What can hang from each mark:
K984: K678 K680
K567: K993
K461: K595 K680
K130: K5 K358
K358: K130 K595
K771: K537 K615
K615: K477 K660 K771
K80: K567
K595: K358 K461 K477
K537: K771
K680: K461 K984
K678: K984
K477: K595 K615 K993
K660: K615 K678
K993: K477 K567

In the rows, zero is written as 128.
Known rows, with every way that one mark hangs from another:
K993[K477[K595 K615] K567]: [156  81 115 153 114  87 126 149  95  93 121 108 139 157 132 145 119 114
  85 161 158  77 175 146 153 124 118 125 147  84 114 146 108 122 136 134
 129 107 135 134 170]
K660[K615[K477 K771] K678[K984]]: [137  89  98 125 125 167 121  93 140 146 165 117  90 150 229  62 109 117
 206  56  62 129 132 135 142  84  63  90 111  80  99 125 150 160 154 105
 181  99 108 120 194]
K461[K595[K477[K615[K660]]] K680[K984]]: [113 159 152 168 135 118 125 106 142 135  96 131 121 166 141 146  77 156
 177 167 173 124  75 158 127 113 148 144 108 159 142 143 120 126 148 142
 109 156 168 127 127]
K567[K993[K477[K595[K461[K680]] K615]]]: [179 149 131 134 141  79 133 146 146  92  72 118 136 130 116 144 123 121
  79 167 196 119 135 175 111 113 147 163 117 167 123 110 105 160 132 177
 105 108 138 163 168]
K537[K771[K615[K477[K595[K358]]]]]: [131  96 143 121 127 154 163 141 164 137 124 114 131 107 128 146 131 137
  98  95 123 138 145 154 160 141 108 160 168 136 159 157 118 126 142  81
 128 137 112 127 123]
K771[K537 K615[K477[K595[K461]]]]: [136 142 152 123 114 136 145 173 155 142 112 108 137 146 122 147 155 133
  48  91 154 151 104 125 131 141 147 188 113  90 123 121 111  94  95 127
 138  80 134 109 123]
K595[K477[K615]]: [134 126 119 165 118 147 132 128 105 114 125 113 150 157 121 129 113 114
 107 181 122 112 103 124 104 127 140 122 136 112 113 109 127 139 150 111
 149 127 126 154 118]
K615[K477]: [133 138 113 116 108 156 128 102 116 137 172 151 154 127 153 106 159 110
 114 127  91 119 117 160 104 128  83 115 130  99 149 162 152 131 141 111
 168  92  85 102 141]
K595[K461[K680[K984]]]: [151 158 128 157 133 123  88 102 157 147 103 162 149 117 125 160 119 128
 119 115 148 112  46 122 108 131 141 112 114 148 120 150 125 121 135 151
 131  88 112 108 144]
K461[K595[K358 K477[K615]] K680[K984]]: [148 133 135 162 161 140 115  80 135 128  69  99 133 124  98 157  94 161
  79 184 200  95  85 119 129 124 158 144 142 167 140 126 143 133 150 137
 122 158 179 115  96]
K680[K461[K595[K358[K130[K5]]]] K984[K678]]: [101 143 113 141 160 139  98  82 112 135 106 140 128  67  95 165 148 169
  64 134 119  79 118  98 139 175 173  97 111 148  82 104 202 130  96 141
 141 152 138  91  92]
K678[K984[K680[K461[K595[K358 K477]]]]]: [131  92 100 160 173 165  76 117  85 163  79  92 124 120 106 150  97 165
  40 134 164  64 123  49 146 118 192 115 118 118 124 163 159 135  89 132
 156 142 174  90  96]
K567[K993]: [132 150 118 110 119 133 112 106 112 118 172 172 137 128 130 117 156  98
 100 128  86 141 109 150  90 133 106 110 130 132 166 155 131 166 149 119
 136 112  73 117 125]
K615[K477[K595 K993] K660]: [118 152 140  87 124 116 137 132 135 152 133 160 138 134 133  83 169 132
 206 115 127 163 171 194 120 131  37 137 119 151 188 157 129 118 131 154
 109 119 104 137 159]
K993[K477[K595[K358] K615] K567]: [161  72 126 163 127 107 114 142 112  98 123 101 145 127  94 145 129 123
  58 170 167  84 184 115 156 130 128 130 169  99 124 138 126 117 132 122
 118 130 152 134 157]
K678[K984[K680[K461[K595]]]]: [129 106  94 135 141 131  87 109  87 149 101 123 120 128 147 142 104 140
  90 103 149  64 112  81 137 114 150  96  96 104 152 205 150 128 101 152
 154 108 136  76 126]
K80[K567[K993[K477[K595 K615]]]]: [145 124 132 125 116  81 130 119  92  75 144 118 109 148 142 147 139  95
 110 152 154 142 187 180 109 138 109 171 137 122 144 137 108 134 141 157
 132 107 110 159 123]
K680[K461[K595[K358 K477[K615]]] K984]: [124 138 126 204 165 139  93  98 120 126  77 102 136 146  65 165 105 161
  64 188 172  95 107  87 133 146 175 131 143 143  79 100 159 118 141 146
 102 122 179 124 117]
K537[K771[K615[K477[K993] K660]]]: [103 145 170 105  93 129 196 169 177 136 166 137 133 151 171 130 108 119
 213  82  84 186 143 156 158 103 112 141 121 150 165 169  98 122 156 101
  98 132  89 160 127]
K80[K567[K993[K477[K615[K660 K771]]]]]: [107 130 164 143  94  89 132 122 135  82 214 135 106 169 159 119  97  71
 217 134  92 202 171 174 111  94 124 160 108 136 145 146  96 111 142 115
  97 133 117 178 143]
K537[K771]: [125  97 111 138  97 132 124 122 116 134 165 155 139 119 151 144 136 114
 126 110  84 127  92 135 130 129 113  99 146 143 154 163 108 128 151  91
 123 126  80 113 123]
K358[K130[K5] K595[K477[K615 K993]]]: [117 140 134  95 171 107 177 135  74 122  86 102 130 104 108 125 123 141
 154 193 135  75 140 120 129 150 181 108 148 151  68  57 106 162 154 152
 153 185 120 173  86]
K358[K130 K595[K461]]: [122  98 138 123 158 117  83 126 105 143 126 162 136  73 109 146 174 119
 132 120  79  93 100  98 113 131 143 105 147 120  85 106 112 152 110 130
 143 121  93 117 145]
K595[K358[K130[K5]]]: [129 118 125 114 133 149 118  99 107 146 166 143 163  73  92 101 170 130
  81 144  84  85  97 117 118 162 150  96 144 138 127 130 174 152 141 100
 175 178  91 127 100]
K660[K615[K771] K678[K984[K680[K461]]]]: [128 102  70 158 119 151 104 123 156 138 117 124  79 153 198  95  59 116
 215  48  88 114 110  76 142  86 133  76 100  64  80 159 139 156 120 113
 150  90 137 131 177]
K130[K5 K358]: [137 165  76 115  89 156 140 131 102 118 185 138 150 122 103 110 135 126
  91 150 118  75  84 143  92 189 126  78 137 124 144 148 140 105 154 104
 178 165 102  82 111]
K771[K537 K615]: [128 149 136 130  80 155 140 150 139 133 167 143 134 151 137 151 132 106
  73  92 117 156  66  89 120 133 158 135 121  78 165 155 115 108 131  75
 143 101 115  99  89]
K771[K537 K615[K477[K993[K567]]]]: [130 143 170  84 102 126 197 167 135 128 156 105 136 168 152 159 124 111
  72  88 133 151 144  81 163 114 145 150 131  66 144 158 109 101 125 118
 130  83 119 100  88]
K595[K358[K130[K5]] K461 K477[K993]]: [139 120 142 119 175 142 122 141 104 150 102  87 174  86  57 114 169 156
  47 168 121  96 118  85 132 155 204 124 130 181  62  61 151 155 117 152
 149 186 124 175  83]
K80[K567]: [125 118 126 127  85 138  99  94  92 121 202 149 136 130 146 152 165  93
 130 101  92 147 110 121  93 140  93 121 137  97 169 183 133 107 136 119
 166 116  81  93  94]
K771[K537 K615[K477[K595[K358] K993]]]: [143 150 157  78 129 147 169 150 159 144 106 111 132 118  98 125 163 141
  67  99 179 170 154 115 145 141 107 178 142 122 187 133 129 102 120 120
 116 108 142 119  86]
K678[K984[K680[K461[K595[K358 K477[K615]]]]]]: [132 100 116 178 171 150 103 119  98 134  58  66 127 135  92 152  68 157
  60 167 185  65 131  46 143 112 203 130 124 119 112 141 157 130 100 146
 141 147 194 129 100]
K358[K130[K5] K595[K477[K615[K771] K993]]]: [116 115 137  86 182 102 181 125  94 122  86  91 117 101 116 110  98 130
 190 178 125  94 149 143 138 133 168 107 138 166  67  54  87 152 151 135
 131 195 135 174 101]
K771[K537 K615[K477[K595 K993] K660]]: [107 175 175  83 105 122 180 174 167 154 131 141 122 161 141 112 142 132
 164  82 152 198 145 152 140 130  98 179 108 118 191 146 104  94 118 124
 103 109 132 135 117]
K130[K5 K358[K595[K477[K615 K993]]]]: [130 176  94 107 142 133 187 162  85  99 105  89 124 126  80 127 100 145
 143 207 176  70 136 114 105 182 164  97 164 155  95  69  91 111 163 144
 143 196 148 131  85]
K358[K130[K5] K595[K461 K477[K993[K567]]]]: [120 101 146 103 187 100 143 168  65 142 102  90 140 101  99 160 144 152
  84 150 120  61 145  72 156 150 220 108 146 133  19  67  87 149 112 172
 152 180 119 126  98]
K477[K595[K358] K615[K660]]: [117 129 150 161 116 131  98 127 159 128 133 151 143 117  72 105 145 127
 179 155 139 159 135 138 106 142  80 137 149 148 182 140 140 113 133 121
  93 165 142 159 156]
K358[K130[K5]]: [123 129 116 103 122 130 132 107  91 141 167 153 157  99 132 103 157 119
 104 136  75  80  88 147 115 157 145  88 122 121 116 142 154 156 146 113
 184 156  75 124 111]
K615[K477 K660[K678] K771[K537]]: [ 85 147 127 117  86 145 130 126 158 156 218 171  97 156 188  67 116 109
 211  78  68 213 109 147 125 103 111 147 102  87 132 120 133  82  99  88
 123  89 138  98 151]
K771[K537 K615[K660]]: [ 98 165 162 141  67 150 136 167 162 147 195 169 130 168 139 136 122 109
 142  87  99 193  66  95 117 123 155 143 105  89 176 164 112  96 124  68
 119 123 121 115 105]
K567[K993[K477[K595[K358] K615]]]: [161 125 120 141 143 109 114 128 123  90 116 127 131 114  90 111 147 117
  69 185 161 125 175 161 118 134 117 151 153 151 149 111 133 157 143 130
 108 127 132 170 150]

Rows:
[124 121 137 133  95 121 140 116 138 122 152 127 127 148 122 116 108  97
 132 134 130 162  87 116 113 111 122 131 123 116 155 120 106  87 132  93
 100 109 144 127 119] : K477[K615[K771[K537]]]
[115  96 171 102 145  87 128 158 158 144 125 113 137 145 115 108 137 126
 195  88 124 165 192 164 157 104  75 146 115 147 124 141  92  92  98 170
  69 126 138 128 191] : K615[K477[K595[K461] K993[K567]] K660 K771]
[150 134 124 105 126  99 140 125 123 106  78 124 142 126 100 110 147 120
 153 152 172 127 154 156 114 138  58 123 139 155 176 128 117 132 150 169
 101 123 118 159 136] : K477[K595 K615 K993]
[118 103  64 152 159 150  86 127  76 150  88 107  91 151 178 133  72 156
  86 106 135  72 119  72 146 113 197 113 101  78  80 141 155 142  81 156
 180 105 164  81 117] : K660[K678[K984[K680[K461[K595[K477]]]]]]
[103 116 135 110 121 126 118 114 154 156 159 163 125 136 148  75 138 119
 219  99  95 163 149 224 120 119  42 136 112 135 171 161 118 109 124 103
 113 127 120 117 186] : K615[K477[K595] K660 K771]
[105 120 130 147 163 134  75  74 126 137  94 156 121  71 103 181 151 155
  77 116 103 101 125  89 137 146 137 105 122 136 101 113 197 138  87 131
 116 110 139  97 111] : K680[K461[K595[K358[K130]]] K984[K678]]
[127 104 135 112 113 132 176 150 150 132 123 120 122 135 168 150 120 129
 119  85 114 131 136 185 156 137 103 154 147 121 148 164  99 128 148  94
 138 111  94 125 136] : K537[K771[K615[K477[K595]]]]
[138  78  92 144 117 159  94  99 136 139 161 129  88 145 207  74 109 112
 202  53  65 131 107 109 138  90  76  70 114  92 112 126 137 163 157 103
 166 120 109 118 184] : K660[K615[K771] K678[K984]]
[135  96 146  91 161 137 115  91 124 157 117 145 146  75 107 105 183 137
  94 125  98 101 152 167 131 144  76 138 159 120 144 136 171 154 121 112
 157 120 104 131 142] : K615[K477[K595[K358[K130]]]]
[120 138 144 147 108  97 133 135 155  93 185 149 122 163 143  89  89  83
 199 157  93 175 155 188 117  87 126 136 103 150 138 125 101 144 148 100
  83 130 125 186 181] : K567[K993[K477[K615[K660 K771]]]]
[163 135  96 126 114 145 131 135 181 129  99 122 114 131 174 103 158 146
 161  78 141 136 110 160 116 110  82 143 121 105  89 120 143 169 127 160
 157 102 125 115 190] : K660[K615[K477[K595[K461[K680]]]] K678]
[132 157  81 128 122 145 115 156 101 122 159 132 138  91  75 135 149 137
 103 153 136  66  87 101  90 191 169  86 150 137  90 106 101  96 127 133
 160 174 118  69 124] : K130[K5 K358[K595[K461]]]
[142 106  89  82 122 132 152 118 163 120 114 115  91 142 184  49 153 128
 230  67 111 161 175 194 141 103  18 124 126 118 120 113 127 161 149 141
 122 106 119 141 190] : K660[K615[K477[K595 K993] K771] K678]
[113 123 111  95 144 127 126 109  79 145 159 164 131  71 132 120 163 127
 141 137  86  67  99 131 114 163 151  82 146 122 105 125 124 157 142 113
 181 170  79 102 110] : K358[K130[K5] K595]
[177 144 141  86 159 131 130 122 165 148  66 114 159  75  83 124 176 152
  99 122 198 138 148 140 120 124  83 156 139 188 166 133 142 130 115 182
 107 126 139 120 135] : K615[K477[K595[K358 K461[K680]] K993]]
[ 93 119 154 169 135 149 111 130 148 135 147 140 122 131 116 100 104 131
 184 159  59 155 122 102 127 119 167 139 150 113  73  67 170 155 119  99
 135 157 148 194 134] : K595[K358[K130] K477[K615[K660[K678]]]]
[139  88 141 122 138 105 149 133  77  97 100  61 142 166 110 150 124 137
  72 173 168  97 167 104 156 107 135 130 140 129 125 125 110 137 136 167
 110 158 153 118 102] : K461[K595[K477[K615 K993[K567]]]]
[133 107 123 102 154 134 113 106 105 153 125 142 149  68  81 102 179 148
  76 139 120  81 120 148 124 180 123 111 149 147 137 128 163 148 130 119
 166 183 105 126 112] : K477[K595[K358[K130[K5]]]]
[122 173 159 136 146 100 144 113 144 132  70 119 123 163 129 138  84 159
 198 169 195 141 107 154 136 105 130 143 106 191 156 133 113 128 153 172
  85 157 167 148 116] : K461[K595[K477[K615[K660] K993]] K680[K984]]
[132 161 104 133 114 145 114  87 150 128 109 176 121 102 172 180 111 123
 145 106 129 127  80 135 102 134 101  94 109 129 158 153 149 125 118 117
 142  97 114  96 104] : K461[K680[K984[K678]]]
[111 110  73 157 129 179  98 133 116 119  83 101 124  99 101 181 123 156
  47 143 148 107 139  65 119 128 186 131 115 111 119 140 168 134  47 109
 134 148 186  93  64] : K984[K678 K680[K461[K595[K358 K477]]]]
[140 138 137 136  97  97 133 115  94  68 187 122 122 156 153 147 128  78
 113 157 120 149 160 145 103 121 134 155 131 110 133 142 120 134 151 138
 142 102  95 161 111] : K80[K567[K993[K477[K615]]]]
[110 150 158 140  97  92 146 149 152 108 191 151 110 175 145  98  89  89
 165 151 116 200 130 155 125  90 154 159  96 137 143 109  90 108 127  91
  71 112 145 170 148] : K567[K993[K477[K615[K660 K771[K537]]]]]
[104 154 155 106  95 135 172 172 166 119 186 138 118 175 185 117 100 109
 204  68  72 179 173 115 158 101 122 138 127  66 118 159 133 126 129 129
 133 107 113 125 150] : K771[K615[K477[K993[K567]] K660[K678]]]
[112 146 118 149 104 104 126 137 158  85 194 158  93 165 175  69  77  85
 224 140  73 192 157 179 120  86 132 136 105 128 105 100 117 145 139 110
  97 114 132 180 194] : K567[K993[K477[K615[K660[K678] K771]]]]
[157 128 135 125 136  91 120 147 134 105  59 103 156 124  76 122 156 125
 129 151 181 132 142 132 115 137  90 138 128 168 135 100 111 122 127 197
  86 116 131 171 152] : K477[K595[K461] K615 K993]
[142 111 107 102 136 137 117 117  76 130 112 104 140 135 123 118 169 147
  73 146 150 110 132 135 129 120 111 119 121 159 159 130 125 149 135 146
 132 153 127  97  95] : K461[K595[K477[K993]]]
[136 131 186  55 153 127 180 141 154 156  90 116 129 102 102 125 162 142
  75  94 145 154 157 123 161 134 118 180 146 120 163 116 140 131 112 115
 124 111 131 150  86] : K771[K537 K615[K477[K595[K358[K130]] K993]]]
[160  63 110 149 131 121  85 140  98 124 147 127 142 112 108 144 157 131
  39 136 146  82 176 119 157 137 122 119 163  96 133 159 128 123 121 109
 134 127 133  99 150] : K993[K477[K595[K358]] K567]
[113 156 161 151  85  93 127 133 117  83 214 146 118 171 155 136 120  80
 182 151 100 185 162 153 102 112 135 160 116 121 146 150 115 123 143 131
 119 126 103 174 128] : K80[K567[K993[K477[K615[K660]]]]]
[114  95 203 108 154  77 137 138 144 128 102 130 142 114  69 128 133 132
 185 138 127 138 191 114 159 124  91 134 163 145 149 130 131 137 124 154
  70 169 141 189 146] : K477[K595[K358[K130]] K615[K660] K993[K567]]
[156 149 127 120 167 126  94 115 178 135  23 137 130  60  88 177 148 160
 120 109 203 145 133 109 119 146  96 132 124 199 152 104 143 113  86 185
  85 119 155 131 112] : K477[K595[K358 K461[K680[K984[K678]]]] K993]
[ 94 158 136  86  97 128 150 132 162 154 193 160  96 153 179  62 121 115
 227  77  89 227 139 142 135  96  93 146 101 120 147 110 126  85 106 118
  96  92 137 117 143] : K615[K477[K993] K660[K678] K771[K537]]
[132 146 118 156 179 137  86 101 108 149  72 117 135 127  69 151 140 172
  65 153 171 108 128  87 146 146 151 118 135 169 105 109 154 125 136 164
  97 122 159 104 101] : K680[K461[K595[K358 K477[K993]]] K984]
[107 133 120 164  73 113 127 154 154 113 200 150  95 172 177  83  80 100
 201 128 104 195 121 127 137  89 157 145  99  92 106  90 111  81 111  88
  98  97 168 148 167] : K993[K477[K615[K660[K678] K771[K537]]]]
[108 170  97 172 120 145  90 105 136 126 117 180 126 122 138 186 116 123
 130 112  99 126 100 103 105 155 122  82 107 106  99 125 165 111 110 129
 124  61 114 106 127] : K680[K461 K984[K678]]
[133  97 145 133 122 126 161 173 163 130 106 100 137 131 142 159 131 133
  97  85 123 133 128 160 154 133 136 169 134 132 109 137  93 118 123 119
 124 106 106 137 148] : K537[K771[K615[K477[K595[K461]]]]]
[ 98 123 155 156  74 139 150 167 174 134 187 162 131 152 160 152  98 110
 191  80  66 174  89 132 143 117 138 124 127 133 163 182  92 122 152  63
 107 153  91 143 130] : K537[K771[K615[K660]]]
[148 178 101 142 140 141 168 169 123 110  91  84 134 115  78 164  80 154
 109 202 195  61  76 107  88 168 220 118 151 155  63  70  86 109 139 145
 155 199 169 108 103] : K130[K5 K358[K595[K461[K680] K477[K615]]]]
[108 148  94 159 124 136  80  91 115 121 108 159 117 118 136 182 140 143
  97 113 128 112 112 112 119 148 120  95  99 123 119 135 167 115  98 146
 119  86 132  65 124] : K680[K461[K595] K984[K678]]
[137 132 132 145 160 118 126 160 107 111  73  96 138 121  83 149 132 130
 141 182 161 118 135  80 112 125 163 128 147 154  74  56  82 134 128 171
 105 137 144 162 122] : K358[K595[K461 K477[K615 K993]]]
[133 124 109 145 151 172  95  83 130 137  80 122 116  90 131 183 124 171
  62 141 170 113 101 111 124 130 141 129 122 159 149 121 163 134  98 116
 141 157 171  75  71] : K461[K595[K358 K477] K680[K984[K678]]]
[137 112 120  88 126 147 157 115 141 155 146 105  79 158 218  62 120 129
 190  47 108 169 140  98 159  80  78 113 102  99 119  97 130 128 137 129
 144  84 129 126 148] : K660[K615[K477[K993] K771[K537]] K678[K984]]
